Each row was made from one small tree. Brackets hold a mark, then the marks that hang from it, in alphabetical order. Every link used is in the known rows. Write each row's tree.
Known rows
[vave katu]: 5.8,-19.3,-15.0,-14.0,28.0,-11.3,19.4,-6.1,20.3,34.1,-18.3,8.9,0.6,-26.2,-28.8
[vofo [vave [fikered noza] katu]]: 4.3,-11.6,-12.9,-0.1,-12.5,-2.9,49.5,0.3,36.8,28.1,-7.7,3.7,-1.2,-18.5,11.6
[vave [fikered [kana fasan] noza] katu vofo]: 21.8,-30.6,38.9,21.9,-27.0,0.0,-1.2,5.9,27.8,-4.4,34.4,15.8,21.4,-1.5,46.7
[zetanoz noza]: -5.3,18.6,-54.7,-12.2,37.7,-45.1,43.5,23.5,-6.4,2.5,-23.2,-7.8,-33.3,-19.9,-35.3
[fasan [kana [fikered noza vave]]]: -1.9,8.4,-12.5,-6.2,14.6,-33.1,-27.4,30.7,-21.6,-22.4,1.9,-15.0,-24.9,4.9,-9.2
[vofo [vave [fikered kana] katu]]: 13.2,-28.2,6.1,-4.3,4.5,8.6,37.7,-19.0,28.5,37.5,-0.3,17.7,-4.9,-1.4,-2.6
[vofo [vave [fikered [kana fasan] noza] katu]]: -0.8,-12.6,4.2,-3.6,-7.5,3.0,22.3,-0.7,35.2,28.4,-0.4,5.6,10.4,-12.0,14.5
[fikered [vave katu]]: 1.0,8.9,-10.9,-2.2,8.5,16.9,8.0,-26.4,11.9,48.9,-22.5,6.6,-8.4,-20.4,-32.3
[kana fasan [fikered noza [vave vofo]]]: -2.4,39.8,-22.7,-27.8,-17.0,-6.6,-31.7,37.7,-14.2,-9.9,1.5,-10.2,45.9,4.6,16.2
[fasan [kana [fikered [vave vofo]]]]: 16.1,-3.6,-2.9,-11.7,13.3,-27.0,-12.0,21.5,-35.1,-20.4,8.2,1.9,-25.8,14.6,-16.7
[fasan [kana [fikered noza [vave vofo]]]]: 4.5,6.4,-3.9,-2.1,0.9,-28.8,-17.9,30.6,-24.6,-34.2,4.8,-10.9,-20.9,8.4,-5.4
[fikered [kana fasan] noza [vave vofo]]: -37.4,28.5,30.3,20.4,-29.2,33.5,-43.3,-15.0,-5.3,-23.8,-9.9,-9.9,19.9,2.9,-1.0
[vave [fikered kana noza]]: -14.4,-24.7,5.5,26.7,18.9,-8.2,-22.2,-12.8,0.9,-11.3,16.5,-1.7,-24.0,14.4,19.8
[kana fasan [fikered noza [vave katu vofo]]]: 8.2,35.8,-17.7,-29.5,-20.8,-6.5,-28.9,41.0,5.1,6.2,3.2,-7.8,55.5,-4.4,20.0
[vave fikered katu vofo]: 47.5,-43.0,16.7,12.5,-16.2,-5.6,45.3,-5.8,15.0,13.5,28.1,31.2,-2.5,-3.4,26.4
[katu [vave vofo]]: -8.6,15.2,-18.5,-19.2,9.2,21.1,58.4,-21.4,-21.7,-14.9,-33.2,-11.7,-3.8,-15.1,-34.4

Which tree is each row?
5.4,28.6,-31.4,-46.9,20.3,-9.8,-37.7,25.5,-24.7,25.3,2.0,2.0,33.2,8.1,-5.7 => [kana fasan [fikered vave]]
-35.6,26.7,21.0,10.9,-6.6,24.7,-59.1,-10.3,29.9,23.1,-13.7,-15.0,24.8,-17.9,-3.0 => [fikered [kana fasan] noza [vave katu]]
11.8,4.1,-1.0,-3.4,-2.0,-28.6,-16.1,32.5,-11.0,-22.6,6.2,-9.1,-14.4,2.1,-2.8 => [fasan [kana [fikered noza [vave katu vofo]]]]
13.8,18.2,-17.2,-2.7,-23.6,3.7,-0.2,14.2,15.1,-6.6,-7.4,-8.6,26.4,12.0,2.1 => [kana [fikered noza [vave katu vofo]]]
24.7,-39.4,39.0,34.7,-28.2,4.7,12.9,-7.4,32.4,-10.6,29.2,15.5,6.9,6.1,38.5 => [vave [fikered kana noza] katu vofo]
-10.2,11.7,2.5,-1.9,-0.9,19.9,23.4,-12.2,-10.6,-18.7,-2.5,-15.1,2.7,-5.8,10.8 => [katu [vave [fikered [kana fasan] noza] vofo]]
-4.9,25.2,-34.1,-6.2,-1.2,-2.8,-16.6,11.1,-0.6,-7.1,-13.4,-16.8,10.6,15.6,-6.9 => [kana [fikered noza vave]]
-25.8,12.1,17.5,-6.7,24.9,28.6,-51.8,-32.9,-19.5,27.2,-9.2,7.4,1.4,7.0,-31.8 => [fikered [kana fasan] vave]
-11.3,24.9,2.0,25.2,-45.3,21.5,16.2,-8.9,26.2,-1.5,-23.9,-10.1,9.6,-24.2,-1.9 => [fikered noza [vave katu vofo]]
3.6,-31.1,28.9,37.7,-20.8,4.9,6.9,-14.0,-8.7,-44.3,25.3,10.8,-12.2,24.9,30.8 => [vave [fikered kana noza] vofo]
3.7,-4.4,4.3,-2.6,10.9,25.6,39.4,-30.4,-17.4,-9.6,-2.3,-2.9,-12.1,5.7,-6.6 => [katu [vave [fikered kana] vofo]]
10.0,-1.8,-10.4,-15.6,26.7,-31.1,-22.2,21.6,-31.8,-9.2,5.4,-2.8,-29.7,10.6,-20.3 => [fasan [kana [fikered vave]]]
-13.7,-12.9,-2.7,8.2,-3.4,6.7,28.4,-14.5,10.1,0.9,-6.3,2.1,-13.1,6.4,3.3 => [vofo [vave [fikered kana noza]]]
13.4,4.3,5.6,5.5,-19.0,26.0,27.9,-27.2,5.1,25.9,-16.2,15.2,-0.9,-13.1,-24.9 => [fikered [vave katu vofo]]
1.7,2.6,41.0,-1.0,-8.2,37.2,-27.1,-28.8,2.5,27.0,0.3,19.0,23.6,1.1,-18.9 => [fikered [kana fasan] [vave katu vofo]]
-16.0,-6.7,-2.6,-1.6,-1.9,3.2,18.2,-5.3,6.9,5.2,-2.5,2.2,-3.3,1.2,9.5 => [vofo [vave [fikered [kana fasan] noza]]]
-2.4,-3.9,-15.9,-11.1,24.9,-47.1,-22.8,40.1,-23.3,-35.2,3.3,-14.5,-23.2,4.6,-8.3 => [fasan [kana [fikered noza]]]
-17.2,-16.0,5.6,13.5,20.5,-13.1,-36.2,0.2,-3.8,-4.7,21.7,-1.0,-9.6,6.9,28.2 => [vave [fikered [kana fasan] noza]]
20.7,-45.2,31.4,24.1,-2.7,7.4,14.8,-26.9,-23.3,-24.8,30.9,28.8,-19.3,33.1,14.7 => [vave [fikered kana] vofo]
-23.0,15.5,-13.9,-9.7,27.5,11.4,3.4,-11.9,-3.7,4.3,-9.0,-23.9,-5.1,-13.4,3.3 => [katu [vave [fikered [kana fasan] noza]]]
